Each row was made from one small tree. Brackets hold a mark, then the marks that hang from it, in alphabetical order. Every link used is in the known rows. Write each row's tree.
In the rows, zero is written as 128.
Known rows
[bakuf [rekovuz [dizan [doda [furi tegun]] vulub]]]: [107 137 124 146 137 110 148  81 130  68 162 132 184 147 155  89 135 142
 132 203 103 140 127 135 103 121 165 176 157  40 116  74 136 150 151 106
 119 144  89  98  50 152]
[befo [vulub bakuf dizan [doda furi] rekovuz tegun]]: [170 121 148 169 121  98 142 120  70  63 184 150 181 100 148  67 108 132
 100 177 123 100 114 147  83  78 177 160 143 143 150  93 160 193 137 128
 137 123  89  94 135 155]
[rekovuz [bakuf [tegun befo] vulub] [dizan doda]]: [ 63 138 123 157 122 118 144  75 154  70 146 161 138 119 140 112 101 159
 184 208  95 167 104 137 118 125 167 150 172  99 109  89 147 189 172  99
 128 148 112  91 122 143]
[befo [vulub bakuf tegun]]: [141 108 127 183 130 101 145 153 111  91 141 140 114 137 141  98 100 171
 114 153 124 103 118 150 107 105 139 143 156 115 141 102 156 173 146 131
 129 124 109  89 131 175]
[doda furi [vulub [befo tegun]]]: [148 122 140 184 132 101 160 165 113  77 151 139 180 137 157  67 127 155
 118 176 133 137 117 132 100 101 134 154 120 109 129  80 152 177 139 121
 132 137  85  86 121 170]
[tegun [bakuf rekovuz [vulub befo dizan doda]]]: [167 129 128 166 123  96 138  33 116  74 152 147 166  93 155  94 112 139
 177 184 114 121  96 153  72 108 171 151 161 145 116  91 156 206 160 104
 132 129 114  91 144 135]
[bakuf [rekovuz [vulub dizan [doda furi]]] [tegun befo]]: [112 130 131 180 112 105 140  36 109  70 158 145 196  97 154  75 112 135
 144 223 104 148 103 138  84 110 194 135 146 121 123  77 155 216 137 107
 121 134 105  90 149 132]
[bakuf tegun]: [129 122 113 174 124 113 151 114 131  96 131 137 100 131 151 125 125 158
 131 180 111 139 115 146 107 112 136 134 137  97 127  97 149 171 152 119
 122 136 116  84 131 151]
[rekovuz bakuf dizan [vulub [befo tegun] doda]]: [114 119 134 154 140 118 170  67 124  61 202 172 171 110 139  93  88 166
 175 195 106 128 108 145 109 147 184 142 153 135  92 136 146 201 142 118
 125 127 108 112 131 148]
[tegun [bakuf [rekovuz dizan]] befo]: [ 83 104 114 159 124 108 139 116 141  70 130 156 113 123 152  98 107 171
 229 199  94 151 110 139 105 120 158 142 183  83 105 102 150 189 169 118
 116 142 119  85 117 150]
[vulub bakuf befo dizan [doda furi] rekovuz tegun]: [179 108 158 174 111 102 155  95  64  66 191 165 212  76 154  71 117 138
 126 182 128 129 109 141  80  84 191 154 132 168 137 100 164 204 147 125
 140 123  82 101 132 150]
[befo [tegun [bakuf [rekovuz [dizan doda]] vulub]]]: [124 136 115 145 140  98 136  69 147  70 149 145 151 141 143  84  96 150
 180 187  90 122 109 153  99 119 137 181 174  73 101  96 145 183 161 101
 124 146 134  88 114 153]
[dizan [rekovuz [vulub [tegun bakuf]]]]: [113  97 133 156 138 108 152  78 136  84 159 158 134 141 127 104  98 162
 198 203 113 136 127 162 115 158 146 126 157  98 110 119 159 157 157 136
 122 130 124  89 117 159]
[vulub tegun]: [133 112 125 175 134 109 156 144 124  93 139 146 107 126 144 122 113 171
 125 170 118 126 120 144 107 121 131 137 142 110 131 103 152 161 151 132
 128 129 112  89 117 159]
[bakuf [rekovuz [dizan doda [vulub befo]]] tegun]: [112 149 120 163 128 109 145  44 136  76 154 137 194 125 157  84 128 142
 163 174 102 140 109 130 102  96 168 147 159  75 105  64 139 171 166  97
 122 148 103 100  89 152]
[befo tegun vulub]: [148 130 118 176 151  99 144 151 127  86 154 144  91 156 142 114  99 166
 123 151 116 106 120 142 101 104 119 156 146  96 132  95 145 162 133 135
 127 129 111  89 128 170]
[doda furi [vulub [rekovuz bakuf]]]: [113 111 140 154 111 117 158 182 120  67 161 154 164 116 149  80 132 153
 153 216 131 138 122 142 111 117 155 133 139  85 136  89 146 167 153 115
 127 135  93  90 108 138]
[rekovuz [dizan doda] [vulub befo tegun]]: [ 99 120 136 159 140 112 164  77 121  69 177 167 181 114 133  94 107 167
 160 183 109 127 113 140 114 146 173 146 150 110  93 108 149 176 160 116
 126 133 101 105  95 166]
[furi doda [tegun [bakuf [rekovuz vulub]] befo]]: [114 109 118 168 124 107 143  61 117  80 148 153 132 147 132  99 113 177
 193 211 108 157 115 128  97 154 180 136 182  71 110 118 155 178 146 114
 104 138 111  88  43 172]
[rekovuz bakuf]: [118 105 120 160 128 117 157 143 140  85 146 155  86 121 143 125 115 178
 162 190 120 139 120 155 113 134 149 127 145  99 123 113 143 163 159 127
 127 126 108  94 124 140]
[vulub [dizan rekovuz]]: [130 116 125 147 149 108 152 111 124  76 158 142 122 122 139 133 125 159
 155 183 119 127 125 148  89 120 145 136 123 115 118  94 149 163 156 138
 130 129 106  91 140 137]
[furi [tegun bakuf [befo [vulub dizan doda]]]]: [140 116 129 170 139  99 131  86 103  70 157 166  99 133 145 117  93 153
 171 178 109 134 114 134  89 121 175 161 179 124 131 110 161 168 144 131
 129 132  85  91 115 181]
[befo [vulub bakuf dizan doda rekovuz]]: [166 122 134 152 128 102 140 107  82  64 179 154 150 102 144 102 111 146
 132 164 117  87 113 156  81  84 171 153 157 139 138 104 155 188 146 126
 135 122 102  97 148 153]
[befo [tegun bakuf]]: [150 107 119 161 139 101 146 129 133  86 142 157  88 145 145 106  98 167
 175 174 109 138 121 157 108 127 126 155 154  95 121 119 152 163 150 132
 127 134 119  86 124 168]
[tegun [bakuf rekovuz [vulub befo dizan [doda furi]]]]: [167 128 132 170 115  94 138  38 109  67 155 135 189  95 159  71 121 130
 163 201 119 132  97 154  70 104 180 160 148 138 123  79 158 212 155 104
 135 131 103  86 143 130]
[doda furi]: [126 116 121 163 127 110 156 149 124  80 140 132 113 129 152 104 132 161
 127 196 124 142 121 154 104 119 143 151 121  90 131  88 148 168 148 130
 130 131  99  84 121 146]
[furi doda tegun]: [148 121 113 163 138 114 162 122 107  88 152 134  92 148 136 137 135 173
  96 179 121 139 124 129  96 129 154 149 136  83 127 113 148 155 142 122
 116 136  96  89  52 169]
[dizan rekovuz [vulub bakuf befo [doda furi]]]: [150 125 145 166 127 105 158  59 105  70 169 126 195 127 150  75 132 144
 154 189 139 148 125 164  98  93 176 152 128 123 128  76 157 165 158 134
 141 124  84  96 116 153]
[tegun [bakuf [rekovuz [dizan [doda furi]]] vulub] befo]: [ 81 129 123 153 121 102 133  78 142  57 132 142 164 126 151  70 113 150
 207 223  99 160 106 151 103 115 164 177 176  72 109  71 151 190 171 102
 127 147 112  81 107 144]

Which tree is each row?
[140 101 134 160 121 107 146 135 116  83 154 172 118 120 143 104 102 156
 185 183 112 135 121 149 108 120 139 142 166 101 128 116 158 158 160 131
 125 134 115  88 100 160] | [vulub rekovuz [tegun bakuf]]
[113 132 127 159 145 104 156  62 128  67 182 160 198 125 140  77 103 164
 175 183 100 115 110 135 101 127 167 159 157  86  86 104 139 191 148 109
 119 137 115 108 105 154] | [bakuf [rekovuz [dizan doda] [vulub [befo tegun]]]]
[103 121 139 152 133 115 156 133 135  66 153 135 165 141 136  70 135 156
 153 223 136 146 129 154 118 114 161 145 128  66 127  67 144 142 164 119
 138 139  86  93 109 147] | [dizan [doda furi vulub] [rekovuz bakuf]]
[101 114 137 188 126 109 150 177 124  84 121 154 142 126 145 100 108 173
 148 178 125 147 120 130 110 115 135 130 154 113 135  83 159 161 156 124
 128 136 100  81 115 178] | [doda [vulub [tegun befo]]]
[164 109 142 162 138 103 154  53  93  67 185 155 160 124 150  95 122 135
 165 207 123 151 118 142  83 118 191 160 133 128 118 105 162 172 147 132
 134 132  75  97 109 153] | [vulub befo [dizan rekovuz] [doda [furi [tegun bakuf]]]]
[159 129 127 181 139 100 155 108 131  87 155 144 136 130 147 119 107 163
 140 157 121 133 109 142  92 114 122 160 141 133 119  95 153 184 145 121
 130 130 112  87 131 156] | [bakuf [vulub [befo tegun]]]
[104 134 118 184 118 109 142  94 144  89 121 141 114 128 147 130 111 157
 157 185 109 162 107 139 101 112 132 141 157 117 128  84 157 184 156 113
 125 139 120  74 139 153] | [bakuf [tegun befo] vulub]
[162 108 134 177 123 106 157  87  99  78 162 153 133 132 159  90 121 148
 155 200 124 156 113 146  99 121 178 166 145 110 123 110 160 170 146 124
 129 131  79  94  94 170] | [vulub befo [doda [furi [tegun bakuf]]]]
[123 119 142 172 123 101 138 135  91  65 168 164 151 145 145  80 113 156
 158 193 121 142 124 133 103  86 173 185 171  76 138  91 155 159 146 128
 129 134  74  93  70 182] | [dizan [doda [furi [tegun [befo [vulub bakuf rekovuz]]]]]]
[ 51  96 135 161 127 122 160 118 142  69 169 182 143 109 131 111  87 183
 197 208 101 155 116 133 125 169 175 118 175 116 103 125 151 189 154 122
 120 129 111 100 113 149] | [rekovuz bakuf dizan [vulub [tegun befo]]]
[140 113 136 184 126 111 164 159 106  80 151 141 164 138 159  90 143 153
 119 190 135 145 119 123 100 118 153 149 130  95 129  89 153 167 139 116
 125 137  72  88  87 171] | [doda [furi tegun] [vulub befo]]
[147 128 130 149 138 105 149 119  95  60 190 157 150 128 144  88  96 150
 138 163 102  89 114 146  96  84 155 172 159 118 124 116 150 189 139 126
 126 133 114  99 133 165] | [befo tegun [vulub bakuf doda [rekovuz dizan]]]
[112 117 140 171 134 107 150  64 106  71 166 172 166  94 135 107  90 161
 150 193 111 135 114 144  94 141 177 134 153 157 122 109 160 187 145 128
 131 123 104  97 139 159] | [rekovuz [vulub dizan doda [tegun befo]]]
[118 125 125 130 135 112 148  78 125  64 171 168 143 137 139 117 115 142
 191 200  93 137 119 147 105 138 149 184 180  72 106 116 152 161 165 107
 120 147 111  92  72 159] | [furi [tegun [bakuf [vulub [rekovuz [dizan doda]]]]]]
[156 111 128 154 130 106 150  96  96  75 154 145 137  99 147 113 117 159
 123 175 118 114 115 167  88 107 167 146 137 145 128 116 155 189 154 123
 137 123 104  95 153 150] | [vulub bakuf dizan doda]
[128 106 138 164 115 109 147 100  97  66 164 176 132 128 154  94 113 142
 194 222 110 170 121 140 100 112 176 166 164  97 132 109 163 162 148 130
 125 137  86  89  80 168] | [vulub [doda [furi [tegun bakuf befo]]] rekovuz]
[128 118 124 150 130 112 149 108 140  76 158 149 123 103 138 135 113 160
 142 186 116 131 112 153  93 141 152 138 147 132 122 104 147 188 158 114
 132 125 111  90 144 124] | [rekovuz [bakuf [vulub dizan]]]
[155 127 128 181 134 102 157  49 114  79 177 153 177 119 148  86 100 161
 154 179 114 111 107 145  91 115 162 142 147 118 107 107 147 196 134 118
 122 125 118 104 132 154] | [bakuf [rekovuz [vulub [befo tegun] doda]]]
[106 146 136 166 129 102 136  47 127  68 153 136 177 124 141  95 120 129
 152 214 112 169 114 140  92  94 160 164 135 112 126  52 158 178 160 117
 139 144  95  81 139 139] | [bakuf [tegun befo] [vulub [dizan [doda furi] rekovuz]]]
[154 112 139 178 128  97 152 148 115  76 145 148 167 139 155  52 118 154
 160 184 130 146 115 141 104 112 140 156 139 103 124  94 157 177 146 120
 133 139  89  83 120 176] | [doda furi [vulub [befo [tegun bakuf]]]]
[120 131 129 154 118 107 142 115 104  62 170 143 171 131 147  63 124 133
 129 192 104 121 111 143 108  77 170 173 151  75 126  84 149 187 152 109
 127 145  96  91 111 156] | [befo [vulub [bakuf tegun] [rekovuz [dizan [doda furi]]]]]
[140 119 138 156 125 104 136  60 103  64 171 180 145 109 144 121 102 133
 195 199 102 150 112 140  80 123 166 166 184 136 125 115 165 180 153 118
 126 135 102  88 107 157] | [furi [tegun [bakuf [vulub dizan doda rekovuz]] befo]]
[120 137 135 161 123 117 153  47 136  78 169 129 166 133 149  88 122 129
 147 218 122 162 125 157 111 105 174 132 133  96 136  72 149 155 153 123
 133 136  97  95 124 135] | [dizan [rekovuz [bakuf tegun]] [vulub [doda furi]]]
[161 139 120 174 149 100 146 117 115  81 162 140 102 148 145 105  96 156
 111 155 115 100 116 148  95  95 136 161 141 114 136  95 148 163 131 132
 132 128 110  92 140 171] | [befo tegun [vulub doda]]
[111 112 126 151 128 120 162  79 132  74 170 159 122 112 134 112 105 168
 161 212 116 124 117 166 115 155 174 126 149 113 116 124 146 177 149 121
 126 120 116 103 133 141] | [rekovuz bakuf [vulub doda]]
[167 119 132 169 144  99 154 120 111  78 170 159 142 114 148 115 107 164
 138 153 118 129 113 134  83 111 145 149 131 143 115 108 150 188 143 131
 134 128  96  98 136 156] | [vulub [befo tegun] dizan]
[158 128 142 158 130  98 149  33 111  61 170 138 175 109 146  87 123 125
 175 207 126 142 108 159  79 114 175 163 131 150 119  79 164 190 161 124
 143 130  93  87 150 133] | [tegun [bakuf [vulub befo [dizan rekovuz] [doda furi]]]]
[122 129 127 168 149  99 133 113 109  71 159 165 115 142 137 126 105 163
 144 169 112 131 119 123  93 112 164 170 166  96 128  89 150 152 146 128
 131 133  77  95  92 178] | [furi [tegun [befo [vulub [dizan doda]]]]]
[126 108 153 173 127 101 148  91  88  65 165 150 181 104 143  77 106 148
 146 201 123 155 120 147  89  89 184 150 135 154 136  88 166 188 151 140
 142 125  89  92 150 155] | [vulub bakuf [dizan rekovuz] [doda furi] [tegun befo]]
[154 110 114 156 134 110 153 103 110  88 143 142  83 153 136 121 127 172
 134 185 117 147 122 139 100 140 157 151 154  77 122 127 153 153 149 120
 117 139  99  86  50 177] | [furi doda [tegun bakuf]]
[147 126 138 134 122  99 135  76 115  58 166 156 172 108 142  85 123 128
 171 207 112 139 115 162  90 118 158 180 151  99 125  82 155 176 165 113
 139 139 100  85 110 137] | [tegun [bakuf [vulub [dizan [doda furi]] rekovuz]]]
[100 111 121 164 119 122 157  84 144  89 156 157 121 124 137 114 108 164
 160 209 109 141 116 153 120 153 165 112 151  98 113 122 148 186 149 112
 117 130 121  94 130 139] | [rekovuz [bakuf tegun] vulub]
[148 112 138 168 127 111 159 139 119  74 191 182 141 113 145 107 102 170
 186 173 120 138 115 131 102 109 152 136 150 121 118 118 147 177 148 130
 127 128 102 105 108 146] | [vulub [befo tegun] [rekovuz bakuf]]
[ 74 139 121 171 122 112 139 113 135  71 121 145 179 127 152  72 121 153
 166 199 100 140 106 121 107  89 161 141 166  67 114  64 144 182 165  92
 118 157 109  87 112 163] | [bakuf [rekovuz [dizan [doda vulub]]] [tegun befo]]
